Each row comes from the steps of one walk. Every step used is in the known rows, and no mark comes twice. Write the walk behind each row, first mark first.
Known rows
menos-vogemi-dopu-bala-sazos: [ 2.55  2.02  0.97  0.65  0.39 -0.71  0.58  0.42  1.11 -0.36  0.83  0.36
 -0.02 -0.07 -1.44  0.47 -0.87  1.11  0.13 -2.17 -2.47 -0.43 -0.13  0.31
  1.28 -1.04  0.76  0.02 -1.21 -0.01]
vogemi-dopu-bala-gikegi: [ 0.97  1.32  3.49  0.04  0.75 -1.78  0.38  0.05  0.63 -0.65 -1.35 -0.82
 -1.47 -0.52 -1.53 -0.66 -2.43  1.54 -2.73 -0.47 -1.12 -0.77 -0.09  1.53
  2.80  0.41  0.13  0.49 -0.14 -0.29]
dopu-viza-gikegi-bala: [-0.83  1.97 -3.67  0.62  1.18 -0.62  1.04 -0.16  0.42  3.88 -1.23  1.29
 -0.25  0.85  0.41  0.94  2.15  0.15 -2.03  0.01 -0.47 -1.99  0.09  0.73
  0.10 -0.26 -0.32 -1.01 -1.15 -0.03]
gururi-sazos: [-1.87 -0.01 -2.93  1.31  0.64  0.68  1.40 -0.52  0.57 -0.85  0.79  1.34
 -0.42  0.34  2.12 -0.73  0.45  1.08  0.20 -0.29  0.08 -1.67 -0.23  0.51
  2.86  1.35  0.19 -0.73  0.84  0.10]
menos-vogemi-dopu-viza-gikegi-bala-sazos-gururi: [ 0.82  2.40 -1.86  1.03  0.90 -0.88  1.09  0.65  0.94  1.82 -0.20  1.18
  0.28 -0.22 -1.56  0.45 -0.16  1.84 -1.38 -2.22 -3.63 -1.32  0.17  0.06
  0.98 -1.32  0.24 -0.29 -2.89  0.60]
sazos-gururi: [ 0.49 -1.86  0.29  0.32  1.15  0.25 -0.12  0.20  0.70  1.06 -0.97 -0.91
  1.45 -0.30 -2.10  0.13  0.04  1.61 -1.15  0.51 -0.82  1.19  0.15 -0.58
  0.17  0.79  0.08  0.41 -0.10  0.92]
gururi-sazos-menos-vogemi: [ 0.71 -0.22 -4.60  1.44  0.82  0.99  1.67 -0.37  0.51 -0.76  1.09  1.59
  1.42  1.19  0.92  0.10  0.14  2.24  2.26 -1.76 -0.42 -1.70 -0.47  0.09
  0.90  0.92  1.04 -0.61 -2.54  1.91]
gikegi-bala-dopu-viza: [-2.57  0.93 -3.04 -0.58  0.67  0.17  1.03  0.44 -0.04  3.45 -1.14  2.41
  0.19 -1.47 -0.74 -0.06  0.47 -1.52 -0.59 -0.16 -3.84 -2.13  0.39 -1.50
 -0.81 -2.20 -0.16  0.01  0.56 -1.40]
gururi-sazos-zagon: [-3.74 -1.12 -1.92  0.86  0.71  0.79  1.71 -0.58  0.42  1.12  1.68  1.12
 -0.15  0.41  1.96 -0.52  0.14  1.48  0.66 -0.31  0.16 -1.29 -0.51  0.68
  1.64  1.77  0.67 -0.74 -1.12 -0.35]
dopu-viza-gikegi-bala-sazos: [-0.81  1.93 -4.21  0.39  1.95 -1.53  1.09 -0.10  0.53  3.93 -0.46  1.45
 -0.70  0.83  0.60  0.61  2.26 -0.41 -2.37 -0.38 -1.12 -2.16  0.18  0.67
  0.74 -0.49 -0.09 -0.88 -1.32 -0.37]
menos-vogemi-dopu-viza-gikegi: [ 1.38  3.06 -0.91  1.36 -0.40  0.18  0.90  0.40  0.92  1.02 -0.30  0.76
 -0.01  0.55 -1.31  0.94 -0.12  1.77 -0.23 -2.34 -1.87 -1.17 -0.09  0.74
  0.21 -0.49 -0.01 -0.52 -2.26  0.65]
menos-vogemi: [ 1.72  0.66 -0.57  0.51 -0.42  0.46  0.15  0.34  0.43 -0.27  1.52  1.00
  1.08  0.16 -0.07  1.09  0.20  0.68  2.17 -1.45 -1.58  0.16 -0.12 -0.46
 -0.97 -1.62  0.69 -0.34 -2.11  0.63]
zagon-sazos-gururi: [ 0.73 -0.20  0.20  0.79  0.19  0.31 -1.15  0.29  0.29  0.61 -0.79 -1.40
  0.12 -0.16 -1.05 -0.04  2.21  0.63 -0.80  1.48  0.96  0.34  0.69 -0.23
 -0.87 -0.38 -0.49 -0.08 -3.18 -0.39]
gikegi-bala: [-2.28  0.14 -1.51 -0.51  0.47 -0.41  0.48  0.33 -0.83  1.07 -0.97  1.28
  0.64 -1.59  0.54 -0.63 -0.12 -0.03 -1.15  0.73 -2.40 -1.10  0.34 -1.13
 -0.25 -2.71  0.15 -0.14 -1.25  0.06]
vogemi-dopu-viza-gikegi-bala-sazos-gururi: [-1.14  2.72 -1.52  0.86  1.26 -1.37  1.22  0.28  0.71  2.54 -2.45  0.12
 -1.21 -0.24 -1.95 -0.65 -0.41  1.54 -4.62 -1.13 -2.19 -2.09  0.30  1.11
  2.43  0.82 -0.78 -0.05 -0.91  0.02]
gikegi-viza: [-1.17 -1.29  0.50 -0.54  0.42  0.51 -1.32  0.03 -1.59 -1.92 -0.37 -0.86
 -0.20 -0.61  0.03 -1.02 -0.53 -1.56 -1.89 -2.71  0.06  1.09  0.26 -0.58
 -3.42 -0.93 -0.34  0.20  2.19  0.05]
bala-gikegi-viza-dopu-vogemi: [ 0.52 -1.87  1.62 -1.15  2.52 -1.76 -2.34  0.06 -1.84 -3.24  1.05  0.65
 -1.38 -1.16  1.84 -1.12 -1.75  0.61 -2.99 -1.66 -2.30  0.95  0.28  0.31
 -1.40 -1.93  0.37  0.13 -1.50 -0.04]
menos-vogemi-dopu: [ 1.21  2.08  0.53  0.93 -0.86  0.38  0.53  0.52  0.49 -0.59  0.06  0.43
  0.29 -0.30 -1.28  0.28 -1.31  1.71  0.49 -2.14 -2.20 -0.45 -0.04  0.13
  0.24 -0.98  0.14 -0.05 -1.96  0.66]
menos-sazos-gururi: [ 3.32  0.02 -1.02  0.67  0.49  0.74  1.76  0.58  0.17 -0.85 -0.46  0.63
  0.48  0.21 -2.17 -0.58  2.35 -0.58  0.55  0.07 -0.41  1.51 -0.11  0.23
 -0.75  0.17 -0.65  0.37 -2.72  0.43]
viza-dopu-bala-sazos-menos-vogemi: [ 4.63 -0.07 -1.52  0.40  3.22 -0.15 -1.21 -0.36  0.10 -1.33  0.85  1.54
 -0.11  0.27  0.51 -0.07 -0.32  2.26 -1.41 -0.67 -2.45  0.84 -0.45 -0.11
  0.12  0.03  0.66 -0.03 -1.06  0.52]
vogemi-dopu-viza: [-0.51  2.65  1.23  1.12 -0.14 -0.28  1.35  0.49  0.68  1.48 -2.77 -0.16
 -1.24 -0.17 -1.57 -0.34 -1.34  1.60 -2.54 -0.89 -1.03 -1.70 -0.04  1.41
  1.86  1.55 -1.01  0.01  1.04  0.10]
viza-gikegi-bala-dopu: [-2.02  1.95 -5.77 -0.68  0.43 -0.18 -0.31 -0.64 -0.41  2.29 -0.04  1.37
 -0.46  0.07 -0.76 -0.12  1.71 -1.07 -2.33 -1.00 -1.53 -1.69  0.50 -0.60
 -0.58 -1.63 -0.03 -0.27 -2.57 -0.79]
sazos-menos: [ 2.51 -0.85 -1.90 -0.26  0.49  0.11  0.30 -0.03 -0.47  0.23 -0.72 -0.29
  1.90  1.00 -1.60  0.38 -0.65  1.25  1.39 -1.05  0.36 -0.20 -0.28 -0.23
 -2.06  0.53  0.74  0.43 -3.41  2.21]

Which walk is each row?
[ 3.53  1.59 -0.41  0.82 -0.35  0.30 -0.58  0.33  0.05 -0.17 -0.55 -0.91
  0.65  0.79 -1.59  0.58  1.36  1.14  1.19 -0.53  0.95 -0.72  0.26  0.27
 -2.11 -0.92  0.31 -0.06 -6.01  0.61] : zagon-sazos-menos-vogemi-dopu-bala
[-1.28  2.43 -5.36 -0.87  0.57 -0.01 -0.82 -0.49 -0.49  2.42  0.23  1.46
 -0.21  0.11 -0.97  0.30  2.03 -0.92 -2.41 -1.15 -1.47 -1.46  0.49 -0.40
 -0.52 -1.72  0.20 -0.51 -2.29 -1.17] : viza-gikegi-bala-dopu-vogemi
[ 2.02  0.53 -1.32  0.40 -0.31  0.20 -0.81  0.17 -0.58 -0.05 -0.67 -0.96
  0.45  0.73 -0.73  0.15  1.81  0.36  1.01  0.47  1.66 -0.68  0.40  0.04
 -2.47 -0.53 -0.06 -0.04 -5.60  0.56] : zagon-sazos-menos
[-0.32  1.09 -2.21 -0.14  0.31  0.83  0.78  0.13  1.19  3.38 -0.19  1.66
 -0.64  0.16 -1.91  0.80  0.88 -2.13  0.85 -1.35 -1.97 -1.45  0.09 -0.53
 -0.78  0.78 -0.45  0.22  2.62 -2.11] : bala-dopu-viza
[ 0.39  0.44 -4.08  1.60  0.59  0.97  1.84 -0.26  0.53 -0.92  0.37  1.39
  1.04  0.89  0.32 -0.31 -0.59  2.80  1.38 -2.12 -0.70 -2.01 -0.45  0.36
  1.49  1.21  0.77 -0.44 -2.41  1.97] : gururi-sazos-menos-vogemi-dopu
[ 3.11 -0.66  0.86  0.19  2.80 -0.48 -1.56 -0.52 -0.15 -1.94  0.11  1.18
 -1.09 -0.32  1.49 -0.40 -1.00  2.60 -2.38  0.69 -1.80  0.85 -0.38  0.55
  0.60 -0.09  0.23 -0.09 -0.52  0.07] : viza-dopu-bala-gikegi
[ 2.97  0.85 -1.58  0.66 -0.50  0.44 -0.68  0.34 -0.31 -0.11  0.14 -0.47
  0.93  0.85 -0.75  0.66  1.93  0.62  2.06 -0.35  0.99 -0.54  0.35 -0.25
 -2.97 -1.33  0.28 -0.19 -6.62  0.81] : zagon-sazos-menos-vogemi
[-0.55  3.38 -0.55  1.17 -0.02 -0.38  1.10  0.04  0.66  1.84 -2.56 -0.26
 -1.50  0.44 -1.63 -0.23 -0.46  1.60 -3.47 -1.25 -0.42 -1.99  0.03  1.75
  1.86  1.63 -1.06 -0.26 -0.14  0.09] : vogemi-dopu-viza-gikegi
[ 2.56  1.12 -4.06 -0.10  2.51 -2.51  0.85  0.21  0.43  1.19  1.62  0.81
 -0.02  1.11 -1.10  0.05  0.28  0.20 -0.53 -2.95 -2.46 -1.32  0.04  0.19
  0.68 -0.20  1.02  0.29 -4.36  0.82] : bala-sazos-menos-vogemi-dopu-viza-gikegi
[ 0.58  3.10 -1.45  1.17 -0.27  0.04  1.08  0.51  0.62  1.35 -0.61  1.22
  0.23 -0.04 -1.09  0.70 -0.21  1.76 -0.58 -2.09 -2.71 -1.58  0.01  0.35
  0.26 -1.40  0.01 -0.57 -2.64  0.69] : menos-vogemi-dopu-viza-gikegi-bala
[-0.87 -2.48  1.76 -1.26  1.74 -2.50 -1.18  0.06 -1.40 -2.35  1.12 -0.18
 -1.23 -0.94  1.39 -1.11 -1.87 -0.70 -1.72 -1.68 -1.48  0.42  0.38  0.22
 -1.32 -2.06  0.46  0.46 -1.67  0.04] : bala-gikegi-viza
[ 1.31 -0.09 -2.93  1.28  1.42 -0.18  1.77 -0.38  0.76 -1.14  0.86  1.29
  0.75  1.01  0.53 -0.15 -0.92  2.80  1.21 -1.86 -0.93 -2.01 -0.51  0.77
  2.16  0.79  1.29 -0.39 -2.84  1.73] : gururi-sazos-menos-vogemi-dopu-bala-gikegi
[ 2.51 -1.13  2.83 -0.67  2.08 -2.39 -0.15 -0.38  0.91 -0.19  1.02 -0.25
 -0.48  0.17  0.31  0.58 -0.48  0.21 -0.43  0.75 -0.20  0.20 -0.24  0.98
  1.67 -0.76  1.29  0.14 -0.30 -0.62] : dopu-bala-gikegi
[ 1.03  2.05  2.82  0.48  0.01 -0.39  0.54  0.02  0.77 -0.11 -2.02 -1.13
 -0.93 -0.27 -2.20 -0.43 -1.70  1.45 -2.57 -0.61 -0.30 -0.62 -0.17  1.25
  2.28  1.11 -0.23  0.33  1.66 -0.31] : vogemi-dopu-bala
[ 2.70  1.41  0.96  0.74  0.79 -0.64  0.50  0.48  1.35  0.04  0.54  0.12
  0.48 -0.15 -2.17  0.50 -0.88  1.67 -0.29 -2.04 -2.75 -0.04 -0.09  0.16
  1.43 -0.73  0.77  0.19 -1.26  0.30] : menos-vogemi-dopu-bala-sazos-gururi
[ 3.35  0.66 -1.59  0.43 -0.15  0.47  0.65  0.35 -0.12 -0.26 -0.60  0.07
  2.10  0.77 -2.53  0.62 -1.42  2.47  1.72 -2.56 -1.13 -0.55 -0.31 -0.16
 -1.82 -0.16  0.83  0.42 -4.78  2.70] : sazos-menos-vogemi-dopu
[ 2.52  0.29 -2.63 -0.41  2.10 -2.35  0.60  0.48  0.18 -0.05  1.88  0.56
  0.26  0.41 -1.16 -0.38 -0.61  0.14  0.22 -2.71 -2.87 -0.75  0.06 -0.31
  0.58 -0.59  1.17  0.67 -4.01  0.82] : bala-sazos-menos-vogemi-dopu
[ 0.28  1.92 -2.96  0.86  0.97 -0.45  0.83 -0.35  0.83  3.41 -0.76  0.68
 -0.59  1.65  0.14  1.25  2.20  0.14 -1.39 -0.39  0.72 -1.43 -0.09  1.27
  0.18  1.01 -0.38 -0.93 -0.47 -0.07] : dopu-viza-gikegi
[ 4.37 -0.32 -0.35 -0.43  2.74 -2.02  0.38 -0.13  1.19  0.70  1.80  0.01
  0.73  1.03 -1.10  0.89  0.54 -0.44  0.65 -1.08 -0.87  0.15 -0.36  0.15
  0.96 -0.42  1.83  0.30 -0.81 -0.07] : dopu-bala-sazos-menos-vogemi
[-0.45  3.11 -2.29  0.67  1.08 -1.42  1.37  0.23  0.29  2.31 -2.38  0.28
 -1.09  0.23 -1.75 -0.60 -0.57  1.43 -3.80 -1.68 -1.76 -2.53  0.14  1.23
  1.67  0.72 -0.57 -0.03 -1.83  0.52] : vogemi-dopu-viza-gikegi-bala-sazos-menos
[ 3.16  0.02 -0.64  0.33  3.21 -0.36 -1.37 -0.47  0.09 -1.46  0.50  1.33
 -1.15 -0.12  1.18 -0.62 -0.16  1.58 -2.66  0.09 -2.04  0.83 -0.32  0.14
  1.05  0.38  0.16 -0.05  0.92 -0.45] : viza-dopu-bala-sazos
[ 2.82  2.41 -2.52  1.16 -0.30  0.19 -0.38  0.24  0.02  0.99 -0.74 -0.53
  0.27  1.26 -1.35  0.76  2.13  1.24  0.49 -0.88  1.04 -1.46  0.36  0.56
 -2.29 -0.68 -0.14 -0.41 -6.97  0.83] : zagon-sazos-menos-vogemi-dopu-viza-gikegi
[ 4.20  0.64 -0.91  0.38  0.22  0.32  0.66  0.22  0.24 -0.02 -0.64 -0.17
  2.23  0.96 -2.73  0.92 -1.25  2.39  1.65 -2.37 -0.79 -0.38 -0.42  0.04
 -1.53 -0.05  1.12  0.40 -3.99  2.47] : sazos-menos-vogemi-dopu-bala
[-0.16 -0.58 -4.35  1.14  1.00  0.76  1.52 -0.53  0.28 -0.67  0.37  1.11
  0.94  1.07  1.00 -0.45  0.06  1.92  1.14 -1.04  0.37 -1.85 -0.43  0.30
  1.43  1.70  0.68 -0.43 -1.53  1.64] : gururi-sazos-menos
[ 0.51  0.86  3.63 -0.12  0.88 -1.60 -0.05  0.07  0.13 -1.24 -1.44 -1.16
 -1.54 -0.73 -1.53 -1.00 -2.57  1.06 -3.48 -1.41 -1.08 -0.45  0.01  1.35
  1.64  0.11  0.02  0.56  0.68 -0.32] : vogemi-dopu-bala-gikegi-viza
[ 2.49 -1.36 -0.84 -0.22  2.65  0.53 -2.13 -0.18 -1.48 -2.93  0.22  0.32
  0.05 -0.24  0.22 -0.91 -0.83  0.25 -2.52 -3.50 -1.83  1.67 -0.09 -0.71
 -3.71 -1.00  0.26  0.18  1.01  0.73] : gikegi-viza-dopu-bala-sazos-menos-vogemi
[-0.69  0.55 -3.11 -0.75  1.84 -2.20  0.94  0.65 -0.72  0.93  0.14  1.65
  0.71 -1.37 -0.43 -1.04 -0.73  0.36 -1.31 -1.26 -4.56 -1.74  0.37 -1.22
  0.32 -3.07  0.86  0.35 -4.02  0.57] : gikegi-bala-sazos-menos-vogemi-dopu
[-1.77  1.67 -4.87 -0.36  0.58 -0.61 -0.32 -0.59 -0.72  1.60 -0.24  0.84
 -0.21  0.26  0.27 -0.18  1.64  0.05 -2.77 -0.29 -0.44 -1.37  0.39 -0.09
 -0.19 -1.68  0.09 -0.58 -3.41  0.17] : viza-gikegi-bala
[ 1.87 -1.72  3.02 -0.95  2.24 -2.14 -0.79 -0.34  0.10 -1.14  0.79 -0.67
 -0.58 -0.13  0.27  0.11 -0.82 -0.63 -1.40 -0.65 -0.26  0.73 -0.13  0.71
 -0.03 -1.25  1.17  0.26  0.75 -0.58] : dopu-bala-gikegi-viza
[ 0.15 -1.84  0.52 -0.53  2.64  0.48 -2.15 -0.31 -1.56 -1.84  0.37  0.00
 -0.85 -0.61  0.74 -1.35 -0.88 -0.29 -3.56 -2.68 -1.43  1.86 -0.10 -0.40
 -3.23 -0.43  0.01  0.18  1.95 -0.45] : gikegi-viza-dopu-bala-sazos-zagon
[-0.39  1.93 -4.07 -0.09  0.43  0.69  0.44 -0.31  1.16  3.71 -0.02  1.60
 -0.93  0.78 -2.02  0.94  1.77 -2.23 -0.08 -1.80 -1.42 -1.71  0.14 -0.24
 -0.80  0.84 -0.43 -0.01  1.50 -2.10] : bala-dopu-viza-gikegi
[-0.17  1.53 -6.46 -0.56  1.69 -1.74 -0.04 -0.41 -0.59  1.63  1.15  1.32
  0.23  0.51 -0.02 -0.07  1.76 -0.06 -2.06 -1.61 -1.88 -1.52  0.38 -0.43
 -0.31 -2.32  0.86 -0.35 -5.58  0.53] : viza-gikegi-bala-sazos-menos-vogemi
